Each row comes from the steps of one path. Every step used is in the known rows, and no mark comes twice. Write the path behind each row, first mark first.
In the rows, zero is written as 128.
Known rows:
D > M > C > E > Z: [109  80 130  78  96 143 118  62  88 158 197 112 168  58 197 130 110 133
 118 127 122]
C > E > Z: [116 108 121 128 100 130 113 101 108 143 135 105 142  78 164 134  59 100
 109  91 101]
E > Z > D: [135 105 147 174 129 138 130  87  90 164 104 103 161  99 120 168 121  90
 118  91 124]
E > Z: [137  80 122 173 129 147 134  96  94 152 127  95 151  90 128 164  60  84
 127  89 112]
M > Z: [116  99 117 163 121 137 107 126 127 142 125 126 123 146  95 103  97 110
 132  90 144]
D > E > Z > P: [131  75 130  99 142 134 121 142 136 147 110 110 124 119 145 112  37  68
 168  99 106]
U > Z > P > L: [140  72 101 106 193 151 120 125 189 157 128 135 141 109 132  49  85 104
  71 114  91]
C > E > Z > P: [119  75 103  93 117 133 108 109 147 135 139 105 146  95 166 103  10  96
 119  92  78]
E > Z > P > L: [141  78 137 134 160 154 136 124 142 169 143 116 152  85 174 127  60  97
 101 135  77]
Z > D: [156 110 155 159 141 137 129 112 113 189  94 121 167 112  85 134 132  96
 107  98 136]
M > C > E: [134 103 151  68 110 122 107 134 110 175 151 134 171  69 146  97  92 117
 102  98 113]
C > E > Z > P > L: [123 110 136  89 132 137 114 130 157 158 153 124 145  77 208  97  59 112
  81 139  64]
P > L: [162 117 161 152 153 147 137 140 126 198 133 133 155  86 135 124 122 106
  78 139 116]
M > E > Z > P: [112  49 118 109 143 144 116 155 115 135 130 121 183  98 155  89  36  92
 135  88  88]
U > E: [178  79 157 142 136 141 141 117 127 156 104 121 159 111  97  95 140  90
  93 119 130]
D > E > Z: [126 106 151 133 124 130 124 133  98 152 107 110 122 105 140 144  84  71
 160 101 133]
C > E > Z > D: [113 134 146 131 100 122 109  91 104 155 112 111 153  89 152 138 116 104
 101  97 111]
E > Z > D > C: [139  87 165 155 104 128 137 111 108 155 119  84 154  94 108 158 155 113
 143 122 146]
U > D > M > Z > P > L: [141  86 152 114 147 163 124 115 196 154 168 146 128 157 159  54 196 149
 103 191 133]
M > C: [155  72 150 112 141 140 129 129  96 188 142 126 177  80 109 126  95 103
 120  93 126]
C > E > Z > D > M: [112 118 135 127  98 141 120  45 105 158 149 107 156  91 170 137 148 128
 108 131 134]
M > E > Z > P > L: [115  81 150 104 157 147 121 176 125 157 144 139 183  82 193  82  84 108
 102 135  77]

Which path is each row?
[121  91 139 108  76 120 120 124 128 132 150  86 135  75 153 124  94 121
 134 123 125] : D > C > E > Z
[129  69 132 121 134 156 129 125 101 171 155 132 185 100 133  85 128 125
 124 129 150] : D > M > E
[ 96 138 158 100  71 101  89 148 155 134 125 124 119 140 108  66 191 150
 131 130 166] : M > Z > D > C > E
[128  76 157 126 128 152 137  49  68 182 165 110 186  76 154 164 171 124
 126 127 143] : E > Z > D > M > C
[132 108 164  93 158 137 124 161 147 169 124 129 124 102 184 108  86  83
 135 146  94] : D > E > Z > P > L
[109  81 137 142 125 140 119 147  77 143 127 120 179  85 149 120  85  95
 127  88 114] : M > E > Z
[110 122 169  86 103 119 104 101  83 164 137 124 177  66 169 134 139 114
 103  95 109] : M > C > E > Z > D
[123  58 120  73  92 124 115 134 168 126 154  85 137  89 156  92  45 119
 144 124 101] : D > C > E > Z > P
[117 108 161 144 100 118 111 141 141 144 117 117 127 148  74  96 191 137
 148 125 176] : M > Z > D > C
[132  82 163  72  91 144 125  69 108 148 183 118 167  70 199 120 177 137
 109 146 125] : U > D > M > C > E > Z
[158  40 130 123 143 147 138 101 142 124 118 103 159 107 135  97  79  81
 112 114  91] : U > E > Z > P
[146 140 181 122 136 120 119 149 117 189  76 134 139 130  97 114 157  83
 143 110 153] : Z > D > E
[158  80 191 140 101 127 144 108 117 132 107  92 159 100 110 123 221 110
 117 149 150] : U > E > Z > D > C
[128  96 157 125 134 148 125 117  98 183 131 138 198 110 121  90 189 129
 116 134 157] : Z > D > M > E
[155 110 195  88 152 137 128 167 166 160 113 135 126 115 188  94 152  87
 125 165 100] : U > D > E > Z > P > L
[154  99 175 161 126 135 138  85  98 141  92 110 167 104 120 133 184  88
  93 117 126] : U > E > Z > D
[103 155 171 127 121 113  93 155 125 155  83 148 106 170  97  87 180  99
 158 105 173] : M > Z > D > E
[141  97 146  91  85 117 118 150 151 157 141 103 139  90 117  90 107 127
 125 129 137] : D > C > E
[132  97 113 146 161 136 116  87 137 154  86 121 150 122  78  89 145  95
  89  72 135] : U > Z > D
[112  90 178 123 102 123 122 162  92 143 121 108 182  89 127 112 180 121
 144 124 147] : M > E > Z > D > C
[113 126 143 166 125 128 103 120 121 154 102 135 134 155  84 107 159 114
 124  93 154] : M > Z > D
